(in the rows, 128 means zero)
Known rows, with every step that occurs
U > T > H > M > L: [180  93 117 135 144 144 111 113 144 155 124 143 156 176 130  88 124 171
 199  96 159 167 130 169]
U > H: [170 122 140  94 163 125 142 108 141 117 129 158 104 131 115  94 133 170
 127 114 111 170 135 162]
D > F > Y > W: [152 127 172  64 160 141 172 106 118 145 106  98  94 160 114  76 117 172
 166  81  98 167 145 126]
M > L > Y > F > D: [125 124 169  97 161 170 167 122 165 132  68  79 126 143  95 102 146 128
 165  88 139 159 143 153]
F > Y: [147 112 164  71 163 140 174 120 142 130 124 112 100 137 110  84 126 145
 149 110 113 165 152 143]
D > F > Y: [145 108 160  72 146 146 180 118 109 138 106 114  96 139 122  83 112 153
 162 112 109 178 149 135]
M > H > T: [167  98 151 109 153 139 107 115 121 135 151 149 119 131 135  95 127 171
 167 113  97 179 143 134]
D > F > Y > L > M: [143 109 157  63 173 149 183 114 123 116  75 100 126 148 110  99 135 161
 162  75  83 183 131 149]
Y > L > U > T > H > M: [182  88 109 110 150 141 110 100 160 102 131 132 171 196  94 101 125 188
 177  87 126 199 128 168]
T > H: [165  98 158 106 155 137 141 108 142 122 125 137 120 164 115 100 103 178
 138 107 114 170 129 131]
U > T > H > M > L > Y > F > D: [162 101 120 118 144 181 139 116 168 140 119  87 162 193 110 100 153 136
 208  62 165 158 129 190]
L > Y: [142 119 153 107 178 128 157 123 134 111 108 121 106 150  74  95 120 148
 134 124 100 185 138 153]
H > M > L > Y: [148 118 133 125 181 144 120 134 138 139  98 121 141 149  86  84 124 149
 150 110 127 179 144 153]
L > Y > F > D: [118 119 171  81 169 164 175 117 157 106 110  81 116 142  89 105 144 132
 148  94 115 164 145 163]
H > M > L > Y > F: [148 107 138 117 166 159 114 115 152 143  92  96 146 145  96  94 155 126
 162  91 134 172 142 154]
U > T: [145 104 143 107 154 119 158 106 131 124 124 145 111 137 119  92 132 158
 184 133 119 173 138 178]
W > Y > L > U > H: [164 122 136 101 186 128 138 100 158 105  94 126 122 177  88 109 172 159
 121  99 100 192 139 159]
U > T > H > M > L > Y > F: [186  89 110 140 138 162 117 102 161 149 110 101 155 195 106 104 157 132
 203  76 163 169 123 185]
H > T: [145  94 156  90 168 133 126 126 119 108 147 148 117 128 122  89 118 163
 175 132  93 172 148 139]
L > U: [143 110 162 102 170 124 142 103 140 111 109 132 130 145  68  89 109 173
 121 134  98 200 151 132]
T > H > U: [161  98 132 109 158 145 121 107 144 110 147 150 139 175 123  89 103 177
 146 109 113 189 147 118]
L > M: [133 109 168 102 197 130 153 103 132 109 110 131 135 130  85  96 126 167
 127 114  78 176 137 154]
L > U > T: [151 107 140 113 157 116 152  99 138 111 118 139 129 158  74  91 123 167
 163 140 114 202 143 172]

Rows
[165  99 149 101 180 142 109 108 136 111 118 134 147 144 119 110 147 180
 167  75  71 185 126 147] -> Y > L > M > H > T
[176 115 116 100 178 132 104 101 145 109 154 154 147 148  79  81 132 180
 114 112 108 197 146 163] -> L > U > H > M
[150 137 166 102 189 121 150 109 143 115 107 108 104 174  63  90 122 165
 138  90  90 171 137 144] -> L > Y > W
[185 100 134 140 139 133 139  97 155 141  85 137 148 199  79  97 110 177
 175 113 150 195 127 153] -> M > L > U > T > H
[136 110 162  88 193 130 147 105 148  96  84 124 140 134  97 108 137 170
 137  89  80 176 127 154] -> Y > L > M
[161 110 109 117 170 134 123  89 149 117 119 143 159 164 122 103 159 173
 184  80  96 206 134 177] -> Y > L > M > H > U > T
[180 129 107 124 177 141 114 129 146 137 112 140 134 156  89  85 141 153
 142  95 136 180 135 176] -> U > H > M > L > Y
[186 114 105  61 152 155 134 114 136 113 120 122 139 163 100  85 137 174
 148  73 112 206 142 158] -> D > F > Y > L > U > H > M
[124  96 177 103 175 152 146  93 140 138 107  93 111 145 127 108 185 119
 150 113 106 154 151 147] -> W > Y > F
[143 104 119 107 156 125 137 108 133 113 147 156 128 147 125  81 131 157
 191 138 115 192 155 168] -> H > U > T
[183  95 130 109 139 129 141  93 164 100 101 131 144 201  86 110 118 184
 175  96 126 200 122 161] -> Y > L > U > T > H
[156 113 157 108 179 135 130  93 147 124  86 125 144 142 110 113 143 181
 131  71  85 183 122 151] -> Y > L > M > H
[148 112 160 117 155 151 143 109 154 143  61  93 119 151  89 105 149 123
 158 102 137 172 137 147] -> M > L > Y > F
[170 110 102  94 148 154 156  93 126 136 110 120 145 176 133  94 157 164
 204  65 100 212 137 173] -> D > F > Y > L > M > H > U > T
[193 117 119 141 167 140 113 109 154 152 114 112 148 224  84  84 131 173
 196  61 141 165 121 174] -> U > T > H > M > L > Y > W
[123 108 168 104 214 136 154 105 142 110  81 105 138 159 102 111 176 147
 140  91  72 169 135 161] -> W > Y > L > M
[148 126 154 123 173 133 152 130 142 138  66 119 115 154  78  94 117 145
 147 117 126 180 139 146] -> M > L > Y
[189 147 118 117 190 136 107 117 157 141 111 126 133 178  81  78 148 173
 145  62 125 167 131 166] -> U > H > M > L > Y > W
[177 107 130  88 162 131 121 121 130 105 162 168 107 134 127  91 135 169
 165 120 101 173 139 158] -> U > H > T
[151 113 134 121 188 143 115  92 134 129 135 143 155 148 107  91 136 176
 128  98  80 201 147 139] -> L > M > H > U
[178  98 136 129 162 154  95 108 154 139 108 132 176 182  81  86  98 186
 138  98 136 191 139 123] -> T > H > M > L > U
[155 113 134 116 157 141 110 101 136 136 141 151 132 141 131  86 124 172
 142 113 106 197 155 126] -> M > H > U
[144 111 144 112 172 145 109 123 139 146 105 135 147 124 122  80 122 164
 157 114 130 167 149 139] -> H > M > L
[140 112 136 122 209 149 116  93 144 125 105 119 156 175 121 107 183 155
 142  76  74 195 148 146] -> W > Y > L > M > H > U
[115 111 182  69 157 163 161 106 156 114 118  97 121 116 129 100 141 146
 156 100 121 151 149 147] -> Y > F > D
[127 119 150  97 171 181 136 127 161 133  99  79 153 139 102  92 149 130
 167  78 140 159 148 164] -> H > M > L > Y > F > D
[146 111 158  86 168 128 137 106 156  95  83 124 135 148  80 102 116 175
 133 112 101 200 141 132] -> Y > L > U
